Every row comes from one small tree of marks. The marks that hang from a mark follow it in brackets, in the order of their numbers. Every link used is in the known rows. Which tree was each row made from?
Known rows
K_372(K_938): [  5  -8  14  -1  -3  -4   4  21  11  -6   1  -7  -3  -3  -3  -5  -3   6
   2  -7  -3  16  -4   3   0 -12  -4  -9  -5  -1   1   2  19   4   1   1
   2   6   2  -7  -1  -4  -8   0   7   3   1  -7  -3]
K_638(K_938(K_372(K_828(K_812)) K_866)): [  9  -7  -8  14   2   2   3  12  23  11  -5   4   5   8   2   9  13 -25
 -14   9   4  21  -3  -9 -11 -46  18 -20   9 -17 -20  -9  68  14  -9   7
  -6 -15 -18  -4  19   2   3  29   4  13  -8  -3 -19]
K_866(K_466): [ -8   2   3  -3   2   1  14   4   4   8   5  -3  -1  -7   1  -1   3 -17
  -7   9   0   0  -1  -1  -8   0  -2  -1   4  12  -5   4   0  -7 -10   0
   8  -2  -2 -16   4  -3   0  -4  -4  -4  18   3  14]
K_372(K_828(K_812) K_938(K_866(K_109 K_466))): [  0 -10  15   6   9  -2  14  36  24  11   3   3   7 -13   9  10  24 -49
 -11  15  -7  39 -23   5 -29 -30   0 -31  -5  12 -21   4  50   5 -33  11
   0   5 -13 -15  15   9  -6   6  16   4  22 -11   8]
K_638(K_938): [ -4  -6  -8  -1  -1   6  10   9  21   5   5   1  -3   0   2  -3  -2  -7
  -5   0   1  -2  -3  -6   0 -32   8   2   7   5   4  -2  16  11   0   4
   0  -6   5  -8   5  -1  -2   8 -11   5  -2  -6  -4]
K_866(K_109 K_466(K_372)): [ -7 -10 -10  -2   9  -3  11   8   5   9  12   8  12  -7  19   3  18 -36
   0  25 -11   8   3  -5 -19  -6 -27  -7 -16   4  -8  11  -1  -6 -22   2
   6  -5  -2 -26  -2   2  17 -20   0  -4  31  -7  -1]
K_97(K_812(K_828)): [-11  -4  -9   7   9  -3  21 -16   3 -11  11 -17  -3 -16  -2  -2  -2 -35
  -2   8  11 -15  -1   2  -7  -4  10   7   7  -7   2   1  23  -4  -8   1
   6 -10   4  10  -2   8  -8   2  -3  -6   2   5  -6]
K_372(K_828(K_812)): [  6  -3  -1  -5  10   3  -5   2   8   3  -8   1   0   0  -6  11  10  -8
  -1  18   7  18 -10   5 -29  -5   3 -19  -4  -4 -10  -4  10  11 -10  11
  -8   2   2  -3   3   5  -7  11  10  10   1  -5 -11]
K_866(K_109): [ -2  -3  -1   8  -1  -3   1   3   1   2   0   3   3  -3  10   3  12 -18
   3  10  -4   0  -4  -4   3  -7  -6  -5  -2   8  -3  -4   1  -6 -17   3
   0   3   3   0   0  12  -1   2   3  -7  14  -3  -3]
K_179(K_329(K_866(K_109 K_466(K_372))) K_331): [-24  -3  -4  -8  33  -2  10   2   3  18  26 -17  21  -3  36 -15  11 -50
  -1  24 -15  23  -3  -2 -15   5 -16  -9   1  -9 -14  12   1  -8 -12  -3
  15  -2 -15 -44  17  12  27 -33   1 -24  36 -21 -10]
K_466(K_372(K_828(K_812) K_938(K_866(K_109)))): [ 10 -21   4   9  15  -5  -3  31  22   2   3  14  17  -4  18  14  22 -33
   5  15  -9  38 -11   4 -32 -31  -7 -39 -14 -20 -17   4  50  17 -22   8
 -10  -3  -9  -4  13  11   6  -8  24  13   9 -25 -22]
K_179(K_329): [  3  13   8   0   6  -1  10  -8   0  -3   8  -7   1   3   4  -3  -6  -4
  -5 -11  -3   9  -3  -1   0  17   3   0   7   1  -4   1  -1   8   8  10
   2  -4  -8 -19  -1   0   5  -8  -2 -16  -4  -9   2]
K_466(K_372(K_938)): [  8 -18   2  -5  10  -2   2  22  11  -6   6   2   7  -2   4  -3  -1   5
   9   7   0  22   2   5 -14 -10 -18 -10 -15 -16   2  11  21   8   5  -5
  -2  -1   4 -12  -1  -5   9 -16  11  10   5 -17 -16]
K_466(K_372): [  3 -11  -9  -2  11  -2  -2   1   3   0   9   7  10   0  12   3   4  -3
   6   7  -6   5   8   3 -11   0 -18  -2 -14 -21   0   6   1   3   5  -3
   0  -7  -1  -8  -2  -4  17 -17   5   7   1 -10 -16]
K_570(K_237(K_372(K_828) K_638)): [  1  13   8  -9  11   6  -8  25  -9  -1   7  -1   1 -37  20  20   3  13
 -12  -2 -17  16 -20  -3 -20 -36  -1   3  10  17  23 -13  -8  -5   8  12
  -2   0  -9   2  37   3 -17   2   1   8 -22 -11 -21]
K_237(K_372(K_828(K_812)) K_638(K_938(K_866))): [ -5   1 -15  -4  15   7   8  22  24  15  21   6  -1 -31  31  24  13 -15
 -20   8 -14  24 -25 -16 -31 -63  11   0  13  17   2 -14  34  15  -2  16
   0   0 -19   6  37  -7 -15   7   6  13 -36 -30 -19]
K_329(K_179(K_331) K_866(K_466(K_372))): [-18 -22 -26 -16  25  -5   5   4   5  26  18 -17  22 -12  26 -34  13 -27
  12  35  -3  30  -2   1 -26  11  -4  -1  -1  -1 -11  13  -6 -16   1 -28
  22  -7  -6 -29   7   4  16 -27  -9  -9  24 -12 -11]
K_938(K_372(K_828) K_866(K_109)): [  4   3   0  23  -6  -3  -7   7   5   7  -9   9  10 -10  10   8   1 -26
  -7  -2  -6  29   3  -6  19 -21   9 -17   3 -18 -10  -5  42  -4 -13  -2
  -3 -10 -20   4  16  12   1  28  11  -4  12   2 -16]
K_372(K_828(K_812) K_938): [ 14 -11  11  -7   8   4   2  30  16  -7  -4  -4  -5  -6  -5   5   7  -3
  -1  13   3  35 -19  12 -30 -21  -3 -28 -10  -3  -8  -2  29  12 -11   9
  -9   6   2 -11   5   4 -13   5  14  14   0 -15  -7]
K_638(K_938(K_866(K_466(K_372)))): [-11  -8 -10  -3   4  -1  20  10  27  16  18  11  13  -5  18   0  10 -37
 -11  11  -6   1   4 -10 -12 -38  -5   0  -2  -4  -8  11  42   5  -5   1
   7 -19 -14 -18   9  -9  16 -14  -5   5   6  -5  -2]
K_97(K_812): [ -5  -6  -6  -1  -1  -6   8  -7  -2  -3   4  -1   0   7  -8   2   2 -20
  -2   3   4 -14  -3  -1   5  -1   2  14   2 -10   3  -3  23   1  -6   6
   3  -9   7  14  -2   3  -4   0   1 -15   0   6  -5]
K_570(K_237(K_638(K_938(K_372(K_828) K_866)))): [  7   6  12  13   1   2  -7  19  14   3 -10   7   2 -11  24  12  -1 -10
 -24  -9 -12   8  -8  -9   8 -64  15   2  19 -10   7  -3  58   1   6   6
  -7 -16 -22   3  35   1   4  32   1  12 -20   9 -20]
K_237(K_372): [  0   4  -8  -4   0   1   2   8  -4   5  19   1   5 -18   1   7   1   8
  -3  -7 -11   8  -9  -7  -3  -8  -3   6   5  11   6  -7  -8  -3   5   4
   7   6  -6   0  18  -4  -9  -7  -3   1  -8 -13 -11]
K_372(K_828(K_812) K_938(K_866)): [ 12  -9  18   5   6  -1  -2  28  16  -1  -5   1   4  -1   0  12  11 -14
  -4  -1   7  38 -15   8 -24 -26  10 -27  -2 -15 -13  -2  50  19 -11   7
  -8   3 -12   5   5   4  -9   6  19  14 -10 -14  -4]
K_237(K_372(K_828(K_812)) K_638(K_938(K_866(K_109)))): [ -4   0 -17   6  13   3  10  25  24  17  18   9   8 -32  38  24  23 -34
 -22  12 -21  24 -27 -19 -26 -71   7  -4  15  25   6 -19  33  12 -19  19
   2  -4 -21   4  42   9 -15   6   6   5 -19 -31 -26]
K_269(K_97): [-12   7   5   4   2   4  -5   3   3   2   4  -1  -2   1   0  -4   5   0
  -7   4   5  -5  -1  12   0  -5   4   9  -1 -33  -4   8  11  -7  -2   5
 -15  -3  -4   5  -9   1  -1   1   3  -9  -1   1  -1]
K_179(K_329(K_866) K_331): [-13   5   8  -3  20   0  -2  -8  -3   5  16 -24  10   5  12 -15  -9 -16
  -2   0  -5  23 -11   4   1  11   8   3  15 -13  -8   1   0   0   8  -2
  10   5 -14 -26  18  10  12 -11  -4 -18   2 -16  -5]
K_466(K_372(K_828 K_938)): [  3 -15   8  -7   7   5   0  28  19 -14   2   5   6 -20   6   1  -8   6
   8  13  -1  39  -2   9 -19 -21 -19 -25 -19 -20   6  10  27  10   7  -2
  -5  -8   3 -11   0  -1  -1  -9  15  13   4 -24 -22]
K_179(K_329 K_331): [ -5   9  13   0  10   1   0  -9  -3  -1  11 -17   4   6  15   2  -1  -7
   1  -6  -7  13 -11  -1   0  17   9   2   9 -16  -6  -1   1   2  12  16
   1  -1 -14 -14   4   3  13 -11   4 -27   9 -12  -6]

Which tree is each row?
[ -2 -13 -11  14   4  -1  12  15  27  23   1   5  11  -3  10   9  29 -61
 -18  27   0  26  -6 -15 -12 -51   9 -26   4   2 -30  -8  67   4 -32  13
   1 -14 -18 -24  20  11   1  25   1   6  26  -1  -5]
K_638(K_938(K_372(K_828(K_812)) K_866(K_109 K_466)))
[-16 -15 -21  -4  11  -6  15   9   9  26   9 -12  15 -20  15 -43  14 -46
   2  22   2  12  -2   3 -13   2  -9  -1   9  43 -10   9  -9 -21 -23 -28
  19  -3   2 -23   6  16   0  -4 -12  -8  31  -4  14]
K_329(K_179 K_866(K_109 K_466))
[  3   2  10  17   2   2  -5  23  13   9 -10   7   9 -13  33  16  12 -29
 -20  -2 -18  11 -10  -9  13 -73  10  -5  18  -3   5 -10  58  -4 -10  11
  -9 -16 -23   1  30  12   2  31   2   4  -7   3 -22]
K_570(K_237(K_638(K_938(K_372(K_828) K_866(K_109)))))
[  0  -3 -15   2  11   3  12  13  28  21   1  -1  -3 -10  30  16  15 -40
 -27  23  -8  20  -6 -16 -22 -55   5  -8   8  13 -17  -3  63   6 -12  12
   2 -11 -28 -16  21  -5   0  25   1  13  -3  -6  -7]
K_237(K_638(K_938(K_372(K_828(K_812)) K_866(K_466))))
[ 10  -4  -7  24   1  -6  -8   2   7  15  -8   6  12   6   8  12  23 -39
  -8  14  -4  25  -1  -3  -5 -20   7 -30  -3 -18 -26  -7  46   1 -25   5
  -8  -5 -19   0  15  16   3  25  16   2   9   4 -13]
K_938(K_372(K_828(K_812)) K_866(K_109))
[  4   6  14  -6   5   5  -9  23  -6  -1   5   2  12 -26  -7  14   8  13
  -4  -5  -8  17 -18   4 -13 -19   1 -10  11   1  13 -10   3  -5   2  10
  -6  -3  -4   2  37   7 -12   1   3   8 -10  -6 -17]
K_570(K_237(K_372(K_828)))
[ -5 -16  11  -7   6   3  19  43  22   1  10   9   7 -30  16   2  10 -27
   3  25  -9  42  -5   5 -24 -26 -28 -27 -20   1  -5  15  26  -4 -18   3
   1  -7   1 -29   8   5  -3 -15  14   4  33 -22 -10]
K_866(K_109 K_466(K_372(K_828 K_938)))
[  3  -4  -6  13   5  -6   3   9  10  21  -1   3  12   2  14  14  27 -56
 -15  24  -6  30  -1  -5 -16 -16   4 -27  -1  -2 -33  -2  46  -5 -31   7
   1  -5 -21 -13  16   9   6  24  12   1  26   6  -1]
K_938(K_372(K_828(K_812)) K_866(K_109 K_466))
[-22   0   4 -11  32   1   8   9   9  17  18 -15  16 -20  34 -10   3 -49
   0  26  -9  42 -10   6 -26  -7 -17 -19   0  -9 -13  10   5  -8  -9   0
   9 -10 -13 -47  21  17  15 -23   2 -15  35 -25 -22]
K_179(K_329(K_866(K_109 K_466(K_372(K_828)))) K_331)
[ -6   5   2   3  17  -3  12  -1   2   4   9 -14  11   2  11 -25  -3 -34
  -2  -3  -3   9  -4   3   5   2  -3  -1  10  10  -3  -1  -3  -2 -15  -6
   9   2  -6 -23  10  18   4  -5  -3 -14   4 -17   5]
K_179(K_329(K_866(K_109)))
[-11  -2   1   0  -3   0  19  11  26  17  10   7   2  -7   9   0   6 -31
 -14  -3   0  -1  -5  -9  -4 -36  13   9  11  11 -11   3  37   3  -9   6
   8 -10 -14 -10  14  -7   4   1  -9  -2   6   2  12]
K_638(K_938(K_866(K_466)))
[  6  -3   1  -6  15  -2   6  36  19   7  16   1   1 -33  29  21   8  -7
 -14  -3 -15  44 -30  -7 -35 -40   2  -6   1   9   5 -11  37  14  -4  13
   0   9 -25   4  33  -3 -18  -1  18  12 -29 -33 -21]
K_237(K_372(K_828(K_812) K_938(K_866)) K_638)
[-14 -18 -17   1  13  -5  -6   4  -3  19  10 -18  15  -7  21 -36  13 -26
  10  21  -6  25 -11  -3  -4   1   8  -5  16  11  -7   2  -8 -16 -10 -24
  15  -1  -3  -9  10  22   1  -4  -3 -18  23 -10  -4]
K_329(K_179(K_331) K_866(K_109))
[  2  -1   0  -9  10   0   7  31   7  -5  23  -8 -10 -32  26   9  -4  14
 -10  -8 -23  25 -22  -8  -6 -28 -11   7   2  20  19  -8   4  -6   7   3
   9  16 -11  -4  22 -11 -16 -10   3   5 -22 -27 -11]
K_237(K_372(K_938) K_638)
[  0  -2   0  -2  18   6  -4  28  13  12  10   6  10 -20  21  28  21 -11
 -23   2 -15  12 -31  -9 -34 -72  12  -2  21  11   7 -20  38  10  -7  22
  -5  -3 -20   7  47   5  -8   9   3  15 -36 -17 -23]
K_570(K_237(K_372(K_828(K_812)) K_638(K_938(K_866))))
[ -5   0 -10   8  -4   0  15   5  24  18  10   3   5   2   6   1   6 -34
 -14   3  -5   6   5 -15  12 -37  12   0   8   1 -19   6  58  -2  -5  -1
   9 -14 -19 -16  15  -6  11  19 -10  -2  11   8   8]
K_638(K_938(K_372 K_866(K_466)))
[  0  -1  -8   7   5  -4   5   4  11  17  -5   3   5   3   3  12  16 -36
 -14  15   4  28  -4  -2 -15 -17   9 -23  -5 -10 -31   0  49  -1 -19   3
  -1  -7 -23 -16  16   0   2  22   6   6  12   5   1]
K_938(K_372(K_828(K_812)) K_866(K_466))
[  6  -5  18  -9  11   0   1  40  -5  -8  17  -6   3 -25  15  12   9  18
 -12 -15 -21  12 -24  -4  -6 -38  -7   9   6  14  23 -11   8  -5   5  10
   2  13 -10  -3  32  -6 -13  -7   3   6 -22 -16 -10]
K_570(K_237(K_372(K_938) K_638))
[  6 -19   4 -17  18   1  15  31  21   5   8   0   7 -11   6   7  18 -22
   0  33   3  41  -8  11 -51 -18 -20 -32 -23  -5 -18  12  31  10 -13   6
  -1  -1   0 -35   3  -3   4 -16  13  19  18 -19 -11]
K_866(K_466(K_372(K_828(K_812) K_938)))
[ -2  -4 -13  13   0   0   4   3  19  10   5   4  -3  -2  29   7  -3 -18
 -24  -8 -15   4   3 -21  19 -52  12  17  14  -1   0  -8  51   1   9  -4
   3 -12 -28   6  18  -8   6  22  -2   3 -23  -1 -12]
K_237(K_638(K_938(K_372 K_866)))
[ -3 -17   6 -14  11  -4  15  28  15   2  14   0   7  -8  12  -2   6 -14
   2  16  -7  22   0   4 -21 -11 -18 -12 -20  -6  -3  19  22  -3  -5  -3
   7  -1   0 -28   2 -11  10 -21   3   8  17 -14  -1]
K_866(K_466(K_372(K_938)))
[-16 -14  12  -9  29  -3  15  23  10   9  31 -22  19  -7  31 -18   8 -50
   5  17 -17  45 -12   3 -15  -9 -16 -13  -5 -11 -12  16  17  -8 -13  -5
  14   4 -14 -55  22   9  21 -29   4 -18  37 -34  -9]
K_179(K_329(K_866(K_109 K_466(K_372(K_938)))) K_331)
[ 10  -5   4   9  12   2 -10  12  12   8 -10   4   5   3  22  20  19 -19
 -23   5  -7   6 -12  -5 -11 -66  15  -9  16 -12 -10 -12  62   4  -8  14
 -12  -9 -24   0  33   6   6  30   3  18 -21   2 -20]
K_570(K_237(K_638(K_938(K_372(K_828(K_812)) K_866))))
[ -4  -2  23   5  -5  -2  13  42  24   7   5   4   6 -28  12   6   6 -40
 -10  -2  -6  36 -15   7  -7 -29  -3 -19  -3  12 -10   5  45   1 -26   4
   0  -3 -13  -8  15   9 -13   5  15  -2  23  -7   6]
K_372(K_828 K_938(K_866(K_109 K_466)))
[-11  -1  16 -21  32   1  11  24  21   2  23 -20  12 -19  25 -14  -6 -25
   0  19  -4  60 -15  11 -29 -11 -14 -20  -2 -16  -8  17  27   2   6  -4
   7  -4 -13 -53  20   4  11 -26   5  -6  21 -32 -18]
K_179(K_329(K_866(K_466(K_372(K_828 K_938)))) K_331)
[-13  12   1 -12  20  -2  22  -1   7  10  13 -16   7  -4   8 -24 -10 -32
  -9  -2  -1  13  -4   6  -9  12  -2   6  11  17 -12   9  -1  -5  -5  -6
  15  -1 -11 -37   9   3   5  -8 -14  -9   8  -9  15]
K_179(K_329(K_866(K_466)))
[ -8   6 -14  -1   7   2  13  17  18  10  25   3  -1 -27  34  16  -2  -7
 -19 -12 -21   4 -15 -21  -4 -55   4  27  15  19  16 -12  22   5   9   7
   8  -5 -24  11  37  -9 -12  -1  -5   1 -35 -23 -14]
K_237(K_372 K_638(K_938(K_866)))
[-23 -15 -18  -6  13  -4   8   8   5  27  16 -19  12 -15  24 -33  17 -43
   1  28  -5  26 -11  -3 -14   1   4  -3  15  24 -17   5  -9 -23 -20 -19
  20   2  -4 -24  15  20   2  -5 -10 -19  38  -5   6]
K_329(K_179(K_331) K_866(K_109 K_466))
[-10  -5  11 -11  22  -1  24  32  28   2  19  -8  14 -25  21 -21  -5 -50
   4  14  -8  51  -8  10 -26 -17 -25 -23  -7   7 -12  18  24   6 -14  -4
  10  -7  -6 -53  13  12   5 -22   3   0  26 -35  -7]
K_179(K_329(K_866(K_109 K_466(K_372(K_828 K_938)))))
[-11  -2   3   2   8  -2   8  19  15  16   8  18  16 -24  27  10   8 -45
  -7  17  -9  25  -3  -1 -20 -19 -13 -17  -8  -7  -9  13  25  -5 -18   2
   2 -16 -15  -8  10   5   8 -14  10  -1  25  -8  -8]
K_938(K_866(K_109 K_466(K_372(K_828))))
[-10 -12 -17  -7  14  -2  -8  -2  -2  16   6 -21  13  -6  17 -38   7  -7
  13  11   3  23 -12   3  -9   6   9   3  15   2  -8  -2  -6 -13   7 -26
  14  -1  -9  -5   6  12   3  -3  -6 -10   7 -11  -4]
K_329(K_179(K_331) K_866)
[ -6   5 -18 -13   9   6  17  18  15   5  26  -6  -7 -31  29   9   2   4
 -13  -1 -19   1 -16 -20 -10 -53  -1  19  12  30  19 -13   2   4   8   7
  10  -1  -8  -1  31  -8 -11  -2 -11   5 -27 -25 -20]
K_237(K_372 K_638(K_938))
[  1   1  15  -2  -4   2  -1  38  19  -2  17   3   4 -36   2  10  -7   8
  -5 -23 -10  44 -21  -3  -6 -31   1 -13   2  -3   9  -2  38   5   4   6
   4   0 -17   9  28   0 -19   4  13   6 -15 -24 -13]
K_237(K_372(K_828 K_938(K_866)))
[  7 -12  15   8   4  -4   2  38  20   3   5  15  13 -25  21   7   2 -24
   3  -1 -10  38  -6   3 -11 -30 -13 -24 -14 -22  -4   9  45   8 -11  -1
  -4 -12 -10   1  13   8   1  -8  22   6   8 -17 -20]
K_466(K_372(K_828 K_938(K_866(K_109))))
[ -3   5  -2 -11   9   7   6  26   3   3  16   0   4 -20  22  18  12   6
 -13  -7 -20  -8 -20 -14  -9 -58   3  15  21  24  22 -12   6   0   6  15
   4   0  -8  -6  38  -6  -7  -2 -12   8 -26 -15 -18]
K_570(K_237(K_372 K_638(K_938)))
[  3   6   1  14  -7  -3  -7   3   5   7  -5   4   4 -11   3   7  -6  -8
 -11  -7   0  27   8  -3  18 -13   6 -10   3 -26  -7  -2  41  -3   4  -5
  -5 -14 -20   7  15   5   1  24   9   3  -2   9 -10]
K_938(K_372(K_828) K_866)
[ 14 -10  21  -2   9   1  -8  40   5   3   8   2  23 -12  -6  18  23  -4
  -8 -12  -6  30 -27   8 -27 -40   9 -25  11  -5  -5 -13  46   8 -13  15
  -7   8 -15   6  40   8 -13   0  16  15 -16 -17 -16]
K_570(K_237(K_372(K_828(K_812) K_938(K_866))))
